Each row was made from one path, in order. Every step used is in the known rows, and no mark comes twice. Write each row's path.
Known rows
pugelu zufopo verek nofom gugugob: 0.52, 3.74, -3.06, -2.47, 6.35, -0.86, -1.94, 3.62, -2.28, 2.27, 0.39, 0.00, -0.17, 1.67, 3.67, -2.80, -3.65, -1.76, -4.34
nofom pugelu zufopo gugugob: 1.63, 1.08, -0.29, -4.53, 2.84, -2.14, -4.93, 2.12, 1.58, 1.14, -1.55, 2.85, 2.03, -2.06, 1.58, -6.10, -0.50, -1.61, -2.25
nofom verek zufopo pugelu: -0.55, 2.73, 0.20, -1.22, 1.43, -0.77, 1.88, 2.19, -2.80, -1.66, -0.12, 1.22, 2.30, 0.16, 5.19, 0.61, -4.11, 1.05, -1.38
nofom verek zufopo gugugob: 1.34, 2.71, 0.48, -0.59, 1.06, -1.00, 0.73, 0.76, -3.72, -1.05, 0.46, 0.94, 4.88, 0.92, 3.47, 0.21, -2.77, 2.38, -0.76
toze nofom gugugob: 0.18, 1.97, -0.97, -2.06, 4.75, -1.64, -3.14, 2.26, -0.01, -1.05, 1.20, -0.44, 0.73, -2.68, -2.91, -2.70, 0.93, -1.14, 1.21
toze nofom gugugob zufopo pugelu: -2.33, 2.37, -0.24, -2.47, 4.16, -1.82, -4.85, 3.06, 2.77, -0.45, 1.09, -1.06, -0.65, -3.31, -2.60, -0.99, -1.39, -1.71, -0.14
nofom gugugob: 0.27, 0.71, 0.43, 1.45, 3.57, -0.84, -1.92, 1.01, 0.68, -1.43, -1.80, -1.46, -0.84, -1.70, -0.55, -0.76, 2.77, -1.43, 0.03
verek zufopo: 1.73, 3.80, -0.97, -0.99, -0.10, -0.75, 2.38, 2.52, -0.76, -0.59, 0.10, -0.31, 0.44, 1.29, 1.94, -0.18, -3.38, -0.61, -2.04
pugelu zufopo gugugob: 0.82, -0.82, 0.60, -2.15, 3.14, -1.31, -3.89, -0.51, -0.76, 1.91, -1.02, 0.63, 3.19, 1.57, 1.53, -4.55, -1.47, 0.81, -4.48
toze nofom verek: -0.17, 1.40, -1.51, -2.91, 2.88, -0.04, -1.00, 1.24, -3.92, -0.26, 2.34, 1.92, 2.59, -1.59, -0.35, -0.25, -1.39, 1.74, 2.13
pugelu nofom verek zufopo gugugob: -1.37, 3.54, 1.54, -2.22, 0.90, -5.70, -0.51, 2.18, -2.59, -1.50, 1.43, 1.86, 4.51, -0.36, 1.45, 2.99, -2.23, 0.77, -0.19
toze nofom: -0.06, 1.49, -1.36, -3.26, 1.85, -1.08, -1.54, 1.41, -0.59, 0.10, 2.69, 0.67, 1.44, -1.31, -2.44, -2.08, -1.28, 0.03, 1.19
zufopo toze: -0.62, 1.54, -2.61, 0.63, 2.69, -0.26, -0.59, 0.68, -0.06, 0.89, 0.20, -1.15, 0.08, 2.42, -0.13, -0.21, -1.98, 0.46, -0.53
gugugob zufopo toze nofom verek: -2.25, 3.01, -3.45, -0.84, 2.64, 1.34, -2.91, 2.22, -0.26, 2.23, 1.01, -0.52, -0.94, 0.47, -0.93, 4.47, -4.24, 1.41, 0.04
gugugob zufopo verek: -2.44, 2.42, -1.76, 0.72, -0.19, 2.80, -1.17, 1.79, 1.43, 1.43, 1.42, -1.60, -2.71, 1.90, 0.83, 5.50, -4.33, -0.35, -2.37
toze nofom gugugob zufopo: -0.85, 2.63, -1.26, -1.78, 3.86, -0.65, -4.16, 2.79, 1.35, 0.07, 0.86, -1.02, -1.01, -2.94, -3.26, 0.28, -0.31, -1.23, 0.69
zufopo toze nofom gugugob: -0.49, 3.16, -3.36, -0.96, 6.50, -1.66, -3.02, 2.47, -0.08, 0.07, 1.07, -1.57, 0.67, 0.33, -2.53, -2.33, -1.36, -0.43, 0.43
pugelu zufopo verek nofom: 0.36, 3.36, -3.31, -3.22, 4.51, -0.48, -0.99, 3.16, -2.58, 3.01, 1.38, 0.72, 0.26, 2.59, 3.96, -2.48, -5.06, -1.04, -4.29
toze nofom verek zufopo gugugob: 1.02, 3.56, -1.01, -3.74, 2.69, -1.85, -1.01, 1.94, -3.57, -0.71, 3.01, 1.41, 5.26, -0.52, 0.32, -1.86, -3.38, 1.88, 0.58
gugugob zufopo pugelu nofom toze: -4.04, 3.09, 2.21, -1.73, 0.02, -2.58, -4.07, 2.06, 3.39, 0.58, 0.00, 1.21, -1.70, -2.26, -0.55, 6.43, -1.94, -1.30, -1.92
gugugob zufopo: -1.60, 1.00, -0.39, 0.48, -1.37, 1.56, -1.80, 0.84, 2.27, 1.71, -0.54, -0.79, -2.73, -0.34, -0.70, 4.77, -1.78, -0.15, -0.91
pugelu zufopo verek: 0.09, 0.84, -2.67, -1.59, 4.48, 2.03, -0.95, 1.80, -2.81, 1.77, 0.05, 0.28, -0.54, 3.52, 3.89, -1.35, -3.97, -0.22, -5.64

Which path is each row?
-3.05, 2.59, 3.25, -2.76, 1.84, -5.27, -2.82, 1.44, 1.34, -1.46, 0.77, 2.59, 1.16, -2.27, 0.17, 2.14, -0.16, -1.44, -1.25 => zufopo pugelu nofom toze
-0.89, 1.42, 0.10, 1.85, 2.46, 0.48, -3.34, 1.75, 2.61, -0.03, -2.31, -2.10, -3.06, -2.01, -1.05, 3.04, 1.30, -1.52, -0.71 => nofom gugugob zufopo
-4.84, 0.66, 2.63, -2.42, 1.40, -5.31, -1.55, 1.71, 0.52, -1.89, 0.91, 1.78, 2.07, -2.08, 2.05, 1.16, -2.40, -0.45, -0.34 => zufopo pugelu nofom verek
-1.64, 2.65, -0.90, 2.10, 3.37, 1.44, -2.87, 2.48, 1.84, -0.28, -0.67, -2.75, -3.03, -0.16, 0.04, 3.57, -0.71, -1.70, -1.88 => nofom gugugob zufopo verek
1.37, 2.84, -1.05, -0.32, 1.21, 0.59, 2.61, 1.79, -4.62, -0.93, -0.33, 1.24, 1.91, 0.64, 4.21, 2.27, -2.61, 1.68, -0.51 => nofom verek zufopo
-2.47, 1.29, 0.93, -1.33, 1.16, -3.88, -0.53, 1.44, -2.90, -1.02, 0.76, 2.36, 1.88, -1.54, 0.74, 4.70, -0.07, 0.66, 1.37 => pugelu nofom verek
0.00, 5.96, -3.08, -3.48, 1.65, -2.26, -0.43, 4.42, 0.44, 1.01, 3.64, 1.10, 0.68, -0.26, 2.15, -2.06, -4.17, -2.70, 0.64 => zufopo verek nofom pugelu
1.50, 5.72, -3.74, -5.55, 3.78, -4.47, -2.80, 5.02, 0.76, 3.43, 0.30, 2.71, 0.53, -2.08, 1.90, -4.99, -3.16, -2.77, 0.16 => verek nofom pugelu zufopo toze
-2.14, 1.96, 1.48, -0.48, 3.04, -5.54, -2.60, 2.44, 0.96, -1.78, -0.37, 0.02, -0.06, -2.57, -1.76, 2.11, 2.11, -2.23, 0.39 => pugelu nofom gugugob
1.03, 6.75, -2.10, -1.77, 2.66, -0.70, 0.01, 2.40, -2.59, 1.44, 3.68, 1.29, 1.01, 1.39, 1.56, 1.93, -2.40, -0.81, -0.30 => zufopo verek nofom toze
-5.47, 1.56, 1.78, -1.50, -0.25, -2.68, -3.07, 2.22, 2.68, 0.22, 0.15, 0.63, -1.05, -2.11, 1.02, 5.71, -3.64, -0.48, -1.18 => gugugob zufopo pugelu nofom verek
-1.35, 2.43, -1.52, 2.24, 4.21, 0.27, -3.70, 2.18, 2.51, 0.52, -2.16, -2.82, -2.99, -0.53, -1.12, 2.90, 0.11, -1.23, -1.03 => nofom gugugob zufopo toze
-4.56, 1.22, 3.08, -1.71, 2.95, -6.65, -3.23, 2.52, 3.48, -2.52, 0.06, -0.07, 0.55, -2.85, 0.02, -0.77, -0.57, -2.82, -1.07 => zufopo pugelu nofom gugugob
1.81, 3.57, 0.85, -1.22, -0.35, -2.84, 0.06, 1.19, 0.41, -0.68, 1.08, -0.76, 4.08, 1.79, 1.00, -2.62, -3.40, 0.23, -2.41 => verek zufopo gugugob
-0.61, 4.86, -2.51, -1.69, 1.48, -1.56, 0.66, 2.81, -0.89, 1.24, 4.12, -0.40, 0.95, 1.85, 1.81, -0.52, -4.63, -1.32, -0.25 => zufopo verek nofom
-1.77, 4.91, 0.12, -1.69, 2.29, -4.64, -3.29, 3.77, 3.67, 1.42, 0.46, -1.05, -0.95, -3.39, -0.06, -0.56, -1.91, -2.94, 0.72 => verek nofom gugugob zufopo pugelu
-0.65, 5.83, -2.22, -0.69, 3.40, -3.67, -2.94, 3.84, 2.28, 2.41, 0.27, -1.56, -1.27, -1.76, -0.81, 0.67, -1.65, -2.23, 1.19 => verek nofom gugugob zufopo toze
1.20, 5.93, -3.91, -2.52, 3.30, -1.70, 0.87, 3.97, -1.18, 0.13, 1.97, -0.84, 1.50, 2.47, 0.25, -1.62, -5.80, -0.23, -1.67 => verek zufopo toze nofom
0.93, 3.89, -2.55, 0.04, 2.91, 0.38, 2.27, 2.21, -4.62, -0.39, -0.26, 0.56, 1.93, 2.12, 4.22, 2.11, -4.01, 2.03, -0.83 => nofom verek zufopo toze
0.80, 4.47, -0.66, -1.30, 2.92, -4.63, -1.53, 2.93, 0.85, 0.85, 0.59, -0.37, 0.56, -2.78, -0.35, -2.29, 0.36, -2.34, 2.01 => verek nofom gugugob
-3.64, 3.46, 0.32, -0.05, 2.98, -3.68, -3.36, 3.60, 1.87, -0.91, 0.53, -1.07, -1.77, -1.32, -1.33, 5.60, -0.72, -2.43, -1.08 => pugelu nofom gugugob zufopo verek
-3.89, 0.62, 1.13, -0.58, -0.99, -0.21, -2.72, 1.31, 4.51, 0.85, -0.25, -0.94, -2.26, -1.09, 0.46, 2.76, -3.62, -0.95, -2.06 => gugugob zufopo pugelu
